Each row was made from one path, in order. Every step used is in the known rows, and no mark comes twice. Write each row's path.
In the rows, zero is written as 128.
Known rows
fabos/rono/nepo/fifif/lalol: [128 116 117 110 193 134 152 146 115 108  17 138 144 147  93  90 126  69
  88 108 133 146 114  93]
nepo/fifif/kiputu/fabos/rono/topa: [169  82  99 156  46 139 179 120 200 126  86  76 180  83  79 126 203  35
 138 134 165 138 128  59]
kiputu/fabos/rono/topa: [127  98  80 108 101 137 162  94 178 118 107  63 140  46  73 146 163  31
 132 146 178 145 146  68]
fabos/topa/rono/nepo: [105 102 119 109 165 123 111 157 149 115 117 157  67 149 147 157  68 140
 107 176 132 131 130  98]
topa/fabos/nepo/fifif/lalol: [135  75 175 143 143 147 137 151  57 145  80 163 124 140 131  96 158 111
 123 128 173 134 127 139]
topa/rono/fabos/nepo: [ 98 134 111 121 120 131 121 119  62 149 183 131 158 161 181 178 163 153
 125 160 158  93 145 114]
fabos/kiputu/fifif/lalol: [ 76 160  93 113 190 144  99 112 132  82 136 122 159  87  65 136  87 146
 150  91 151 156 130 173]
nepo/fifif/fabos/rono: [183 147 123 130 110 115 143 107 141 134 131 102 149 151 106  97 185 142
  88  82 118 105 119 130]
kiputu/fifif/lalol: [104 155 121 116 215 132 122 145 162 129 125 130 164  71  74 120  93 146
 165  93 121 152 127 181]
fifif/fabos/topa/rono: [122 142 110 140 103 108  97 180 160 131 188 126  89 125 143 121 140 166
 113 126 143 115 135 128]
topa/rono/nepo/fifif/fabos/kiputu: [103 144 127 146  90 122  92 134  95  91 101 112 123 140 163  76 162 162
  99  89 142 103 102 107]
nepo/fifif/fabos/topa/rono: [181 111 125 163  84 110 107 190 169 134 181 123 100 152 140 100 172 174
  87 110 147 102 111 147]
topa/rono/nepo/fifif: [152 112 146 125 158 110 133 146 135 129 114 139 130 139 145 105 157 165
 101 125 115 101 104 135]
fabos/nepo/fifif/kiputu/lalol: [165 137 137 159  84 152 145 100 106 126 171 148 167 185 148 145 113  89
 141 137 128 164 137 144]
fabos/topa: [130 124  96  97 154 126 109 149 174 131 181 147  73 153 109 188  58 136
 119 159 123 131 149 162]
rono/nepo/fifif/fabos/topa: [129 111 142 141 122 148 110 174 143 132  82 137  72 162 140  92  61 102
 109 135 108 136 112 127]
rono/nepo: [ 81 156 124  86 193 118 123 124 128 135  95 140 104 139 134 145  66 118
 143 142  89 130 138 128]
nepo/fifif: [179 134 124 113 145 106 132 137 166 146 175 131 132 149 109 134 152 155
 112 104 110 104 122 192]
kiputu/fifif: [137 153 136 107 191 127 129  85 169 135 169 118 144  90  79 152  83 180
 159 119  92 125 128 186]
kiputu/fabos: [120 157  91 123 108 117 137 103 190 164 174 103  98  73 106 145 134  95
 169 133 149 124 150 142]
fabos/topa/rono/nepo/fifif/kiputu/lalol: [155  90 114 173 101 136 134 173 161 102 120 147 109 144 161 128  75  84
 121 171 120 179 113  96]
topa/rono: [132 153 108 109 147  90 121 134 159 136 193 128 135 104 137 151 171 192
 124 118 131  97 138 151]
topa/fabos/kiputu: [ 90 128 117 100 125 110 106  94  90 108 152 135  76  94 130 167 132 148
 140 145 138 124 146 140]

Which path is each row?
[163  86 192 159  83 144 145 117  74 157 114 178 132 165 151 136 164 140
 149 157 132 111 136 119]  topa/fabos/nepo/fifif/kiputu
[ 90 163 102 144  99 140 102 107  88  79 106  96 110 119 155  77  96  69
 122  97 119 178 110 134]  rono/nepo/fifif/fabos/kiputu/lalol
[143 111 126 129 117 150 132 119  69 162 159 134 159 198 160 162 145 117
 112 149 136 102 131 155]  rono/fabos/nepo/fifif
[140 122 137 157 136 126 104 143 183 121 176 117 116  89 110 116  89 205
 135 124 129 122 118 137]  kiputu/fifif/fabos/topa/rono
[131 140 155 150 115 108 122 160 126 143  99 123 135 123 167  55 165 166
 112  90 114  99 100 114]  topa/rono/nepo/fifif/fabos
[144 134 123 167 109 108 147 148 137 117 110 134 153 110 170 103 137 103
 140 130 107 165 109 107]  topa/rono/nepo/fifif/kiputu/lalol
[ 69 201  94 113  99 113  85 114 112 109 172 105 117 127 131 130 138 153
 134  88 137 115 143 144]  fifif/fabos/kiputu
[108 185  90 126 117 109 138 125 155 132 185 131 147 104 142 158 111  85
 175 129 100 175 152 145]  fifif/kiputu/lalol
[122 110  97  72 153 129 148 118 145  99 116  90 163 102  87 169 153  88
 103 128 135 138 143 100]  fabos/rono/topa
[ 93  60 177 103 131 158 135 118  57 127  94 128 116  92 136 157 132 101
 145 172 161 140 146  99]  rono/topa/fabos/nepo
[155 165 132 137 104 106 119 156 150 162 166 109 135 139 129  88 181 154
 121  74 108 100 117 177]  nepo/fifif/fabos
[168 130 164 147  87 150 136 119 111 147 147 168 167 219 141 149 148 152
 133 133 128 107 140 140]  fabos/nepo/fifif/kiputu
[113 165 181 135 137 166 114  72  96 139 150 121 159 133 114 111  82 174
 163 111 124 121 130 144]  kiputu/fifif/fabos/nepo
[ 91 176  56 101 133 122 105  87 120  75 204 107 112 109 127 173  89  95
 131 121 134 177 146 171]  fabos/kiputu/lalol
[128 141 133 137 142 144 103 135 177 128 165 109 104  99  92 125  52 168
 152 123 109 140 127 161]  kiputu/fifif/fabos/topa
[141  40 195 149  74 157 146 154  78 141  67 143 161 116 142 134 177  98
 148 162 146 134 129  93]  rono/topa/fabos/nepo/fifif/kiputu
[144 118 129 172  64 137 135 149  84 165 164 147 196 196 189 160 215 149
 129 148 147  86 132 107]  topa/rono/fabos/nepo/fifif/kiputu
[139 130 141 107 168 125 133 143 131 137  89 138 118 156 129 120 103 125
 115 123  89 120 115 153]  rono/nepo/fifif
[ 78 168 131 100 152 127 136  92  97 126  55 115 120 128 126 102 111  99
 122 116 105 125 133  64]  fifif/fabos/rono/nepo
[148  80 169 138 127 125 172 109 103 138  14 159 122 126 127 112 139 102
 130 163 100 126 118  56]  topa/fabos/rono/nepo/fifif/kiputu
[ 94 145 131 102 176 101 123 136 126 129 114 141 112 115 157 132 124 152
 129 137 112 113 127 113]  topa/rono/nepo
[157  66 161 113 162 126 165  85  89 124  31 141  91 119 120 109 130 104
 100 160 109 122 112  86]  topa/fabos/rono/nepo/fifif
